Known rows, with every step that occurs
s > u > f > b > a > z > d: [ 0.997  1.581  1.335  3.618  3.685  0.790  1.341  0.194 -1.960  2.669
 -1.892 -1.842  0.885  2.498 -3.903  5.453 -0.915  0.821  4.363  3.379
 -1.096]
z > d > u: [ 0.214  0.369  4.391  3.582 -0.326  1.787  0.290 -1.612  4.490  2.359
 -4.444 -0.122  1.239  1.522  3.697  1.593 -2.760  0.522  2.537  1.412
 -6.521]
f > b > a > z > d: [ 3.309  1.657  0.999  4.100  1.290  1.347  2.467  0.691 -1.876  0.624
 -3.044 -3.136  1.701  1.487 -3.187  4.311 -1.712  2.106  3.555  4.178
 -0.593]
s > u > d: [-4.950  4.130  1.705  0.750 -1.392 -0.726 -3.594 -0.789  1.051  5.085
  3.281  0.421  0.538  4.075  5.187  4.795 -5.506  1.120  1.349  2.904
 -2.777]
f > a > z > d > u > s: [-2.368  2.212  4.804  3.249  5.642 -1.445 -1.950 -0.275  4.707  3.800
 -2.602  2.326  0.368  7.164  4.087  0.722 -2.252  0.254 -0.673  3.144
 -3.105]
b > a > z > d: [ 3.446  2.077  0.372  4.891 -0.758  1.047  1.785 -0.555 -2.537 -1.072
 -3.570 -3.264  1.911  0.899 -1.505  3.902 -1.364  2.022  3.233  4.337
 -0.872]
b > a > z > d > f > u: [-1.528  3.328  3.853  2.843  2.829  2.184 -0.706 -3.853 -1.296 -1.901
 -2.827 -1.103  1.864 -2.333  1.051  2.482  0.023 -4.356  4.117 -0.226
  0.942]
d > z: [-0.462  3.432  2.322  4.039 -0.221 -1.200  1.766 -4.166 -0.684  0.541
  3.669 -4.547 -0.062 -4.988  4.153  2.064 -0.932 -0.440  1.262 -1.664
 -1.964]
s > u > f > d > z > a > b: [ 1.940  4.923  0.008  0.481 -0.567  0.943 -6.299 -5.002  1.895  5.352
  2.482 -3.355  1.083 -4.512 -0.234  2.955 -0.746  0.925  0.085 -0.325
 -0.614]
a > z > d: [ 3.304  3.002  1.707  5.730 -0.683  0.686  2.872 -1.507 -1.380  0.140
 -2.863 -4.028  0.629  1.812 -1.730  4.343 -2.782  2.119  2.378  4.295
 -0.987]
a > z > d > u > s: [-2.501  1.466  3.894  4.794  3.832 -1.780 -1.649  0.469  4.607  2.249
 -2.422  1.781  0.296  7.127  4.969  0.907 -2.600  1.484 -0.277  3.447
 -3.069]
f > b > a > z > d > u: [ 0.463  0.207  4.242  3.033  2.055  3.601  1.319 -0.227  3.595  2.444
 -4.766  0.212  1.980  4.395  1.333  3.442 -1.095  1.032  2.721  2.108
 -3.758]
a > b: [ 1.056  4.604 -1.141  1.212 -2.983  0.402 -4.223 -2.740  2.452 -0.651
 -0.850 -1.429  1.909  1.279 -0.957  1.981 -3.136  1.046 -1.320  2.050
 -3.490]
u > f > b: [-4.593  1.938  1.391  0.554  7.234 -3.193 -0.209  3.667  3.017  5.553
  4.230  0.391  1.246  1.726 -4.447  4.743 -0.254 -2.194  0.422  1.697
 -3.560]
f > a > b: [ 1.361  6.097  0.806 -2.110  0.609  0.841 -4.855 -4.244  2.639  2.321
 -1.260 -0.453  1.983  1.446 -2.744  1.554 -2.490 -1.579 -2.188  1.632
 -3.664]
s > u > f > b > a > z: [-3.285  3.461  1.108  0.893  3.902  0.426 -1.255  1.245 -1.464 -0.450
  0.018  0.648  2.610  6.652 -3.002  5.614  2.602 -0.587  0.916  3.769
  1.497]
s > u > d > f: [-6.767  2.955  2.973  2.543 -3.268 -0.423  0.202 -0.296  1.477  4.022
  1.504 -1.989  0.130  3.326  6.635  5.324 -2.033 -3.311  0.406 -0.260
 -1.310]
b > a > z > d > f: [-0.920  1.578  2.021  5.478 -2.789  0.726  3.862 -0.084 -1.095 -0.327
 -3.333 -4.587  1.064  1.168  1.888  4.534  0.973 -2.561  1.773  0.758
 -0.011]
s > u > f > d: [-5.893  2.236  0.744 -0.560  2.931 -1.211 -5.333 -0.127  3.679  5.304
 -0.800 -0.236  1.245 -2.973 -1.395  6.804 -1.026 -1.604  2.505  3.248
 -2.851]
b > a > z > d > f > u > s: [-3.809  2.874  3.035  3.729  5.845 -2.026 -3.069 -0.675  0.732 -0.499
 -1.203  1.595  0.976  2.802  3.545  0.605 -0.837 -2.299  1.439  1.699
  1.116]
f > b > a > z: [-0.992  3.531  0.654  1.328  1.601  0.976 -0.042  1.848 -1.264 -2.321
 -0.980 -0.658  3.406  5.628 -2.334  4.643  1.921  0.638  0.144  4.531
  2.010]
a > z > d > f: [-0.971  2.136  2.853  5.963 -2.923  0.493  4.641 -0.727 -0.203  0.384
 -2.914 -5.256  0.129  1.817  1.745  4.986 -0.053 -2.533  1.194  0.751
 -0.128]
b > a: [-1.630  1.758 -1.077  0.340 -1.669 -2.008 -4.024  1.732 -1.493 -3.902
 -1.254  0.191  4.402 -2.020  1.875  0.337  1.057 -0.564  1.768  2.921
 -2.899]
z > a: [ 1.915  4.985  2.290  1.125 -3.058 -3.122 -4.724 -0.348 -0.185  1.428
  2.849 -3.068  2.768 -4.418  2.206 -0.823  0.833  0.592 -0.783  3.220
 -0.339]

Rows
[-1.429  5.951  0.797 -2.410  3.678 -0.031 -6.105 -4.599  2.577  4.787
  0.277  1.131  1.141  2.439 -3.687  2.902 -1.107 -3.310 -1.548  0.695
 -4.246]
s > u > f > a > b
[-4.051  4.198  4.540  1.557  2.240  0.427 -2.224 -4.100  0.576 -1.788
 -0.786 -0.198  1.470 -2.604  2.437  1.442 -0.256 -5.713  2.390 -0.797
 -0.414]
d > f > u
[-3.128  0.388  0.716 -0.642  1.464 -0.849 -1.108  4.243  0.113 -0.088
 -0.471 -0.222  3.657 -0.538 -0.212  2.119  1.638 -2.491  2.216  1.036
 -1.652]
d > f > b > a
[-4.164  1.709  4.120  0.640  2.806 -0.749  2.534  3.452  3.188  4.099
  1.384 -2.116  0.601  2.086 -1.579  3.950 -0.882 -3.240  0.742  0.226
 -1.703]
d > f > b
[-1.078  4.102  5.097 -0.519  2.494 -0.466  0.993 -2.229  0.859  4.833
 -2.089 -2.398  0.720 -0.869 -0.276  2.174 -0.134 -6.106  0.077  0.195
 -2.890]
z > d > f > a
[-1.907  0.960  0.076 -1.346  2.459 -1.167 -2.621  4.105 -0.091 -0.445
 -0.003  0.610  4.112 -0.768 -1.489  1.372  0.495 -0.602  2.526  2.656
 -2.408]
f > b > a
[ 3.995  5.459 -0.817  1.943 -3.471  0.931 -4.607 -4.395  1.210  3.870
  3.606 -4.128  1.911 -3.294  2.429  1.927 -2.153  2.772 -1.569  0.017
 -0.223]
u > d > z > a > b
[ 0.520  1.150  4.532  4.416  0.047  3.033  1.395 -2.038  3.701  1.544
 -4.971 -0.617  1.272  4.474  2.808  3.218 -1.672  1.230  1.717  2.348
 -4.218]
a > z > d > u
[-5.139  1.232  3.451  2.020  3.632 -2.037 -4.865  1.402  7.205  3.086
 -2.390  2.556  1.191  3.991  5.816  1.189 -2.635  0.780 -0.699  3.475
 -3.525]
f > d > u > s
[ 4.242  4.971 -0.401  0.985 -2.887  1.482 -5.234 -4.431  1.983  3.536
  1.582 -4.609  1.948 -5.594  0.485  1.942 -1.520  2.282 -0.801  0.407
 -0.113]
f > d > z > a > b
[-3.404  3.419  1.589  1.245  1.472  1.989  0.124  1.618 -1.161  0.392
 -0.304 -0.444  2.447  7.458 -0.272  6.308  1.226 -0.293  0.753  3.261
  2.786]
s > u > d > f > b > a > z
[-1.041  3.488  0.769  4.535 -0.987 -0.485  1.621 -3.451 -0.228  3.725
  5.843 -4.257  0.366 -3.642  7.178  4.347 -3.192  1.481  0.659 -1.308
 -1.279]
u > d > z
[-3.366  0.925  2.873  1.924  8.236 -0.113  1.487  2.607  4.328  6.883
  1.513  0.646  0.848  4.693 -3.989  5.997 -0.036 -1.204  1.152  1.443
 -3.420]
a > z > d > u > f > b
[-5.362  5.522  4.280 -3.221  7.560 -3.111 -4.517 -2.868  1.021  6.241
  1.849  2.320  0.671  1.542 -2.449  2.744  1.135 -6.654 -0.289  1.085
 -4.535]
s > u > f > a
[-3.550  0.482  0.022 -0.308  1.218 -0.497 -1.106  4.567  0.387  1.535
  0.675 -0.205  3.881  0.155  1.140  3.254  0.512 -1.715  1.936  1.239
 -1.333]
u > d > f > b > a
[-1.702  3.945  4.675  3.371  2.762  2.061  0.096 -4.632 -0.524 -1.046
 -2.368 -1.604  1.037 -1.674  0.896  2.930 -0.832 -4.383  3.560 -0.175
  0.648]
a > z > d > f > u
[-3.962  3.561  3.881  4.279  5.825 -2.179 -2.396 -1.321  1.469  0.254
 -0.700  1.006  0.069  3.451  3.497  0.950 -1.729 -2.195  0.813  1.803
  0.857]
a > z > d > f > u > s
[ 1.527  4.862  1.465 -0.460  0.068  1.795 -2.254 -4.266  2.577  3.711
 -2.656 -2.254  1.127  0.761 -2.170  2.478 -2.117 -2.884 -1.306  0.004
 -3.102]
z > d > f > a > b
[-0.745  4.112 -0.088  2.452 -1.209  0.355 -1.112  0.108 -2.283 -4.753
 -1.907 -0.964  3.733  4.764 -0.069  3.855  2.307  0.593 -0.396  4.872
  1.761]
b > a > z
[-5.105  2.714  1.169  3.931 -4.430 -1.036  1.317  0.760  1.765  2.651
  1.458 -3.028  1.329  1.764  6.845  5.054 -1.482 -2.610 -1.029  0.193
 -0.930]
u > d > f
[ 2.827  4.722  2.907  2.532 -1.927 -2.265 -2.298 -3.081 -1.222  2.802
  5.310 -5.076  1.442 -7.847  4.313 -0.307  1.268  0.689  0.028 -0.152
  0.649]
d > z > a
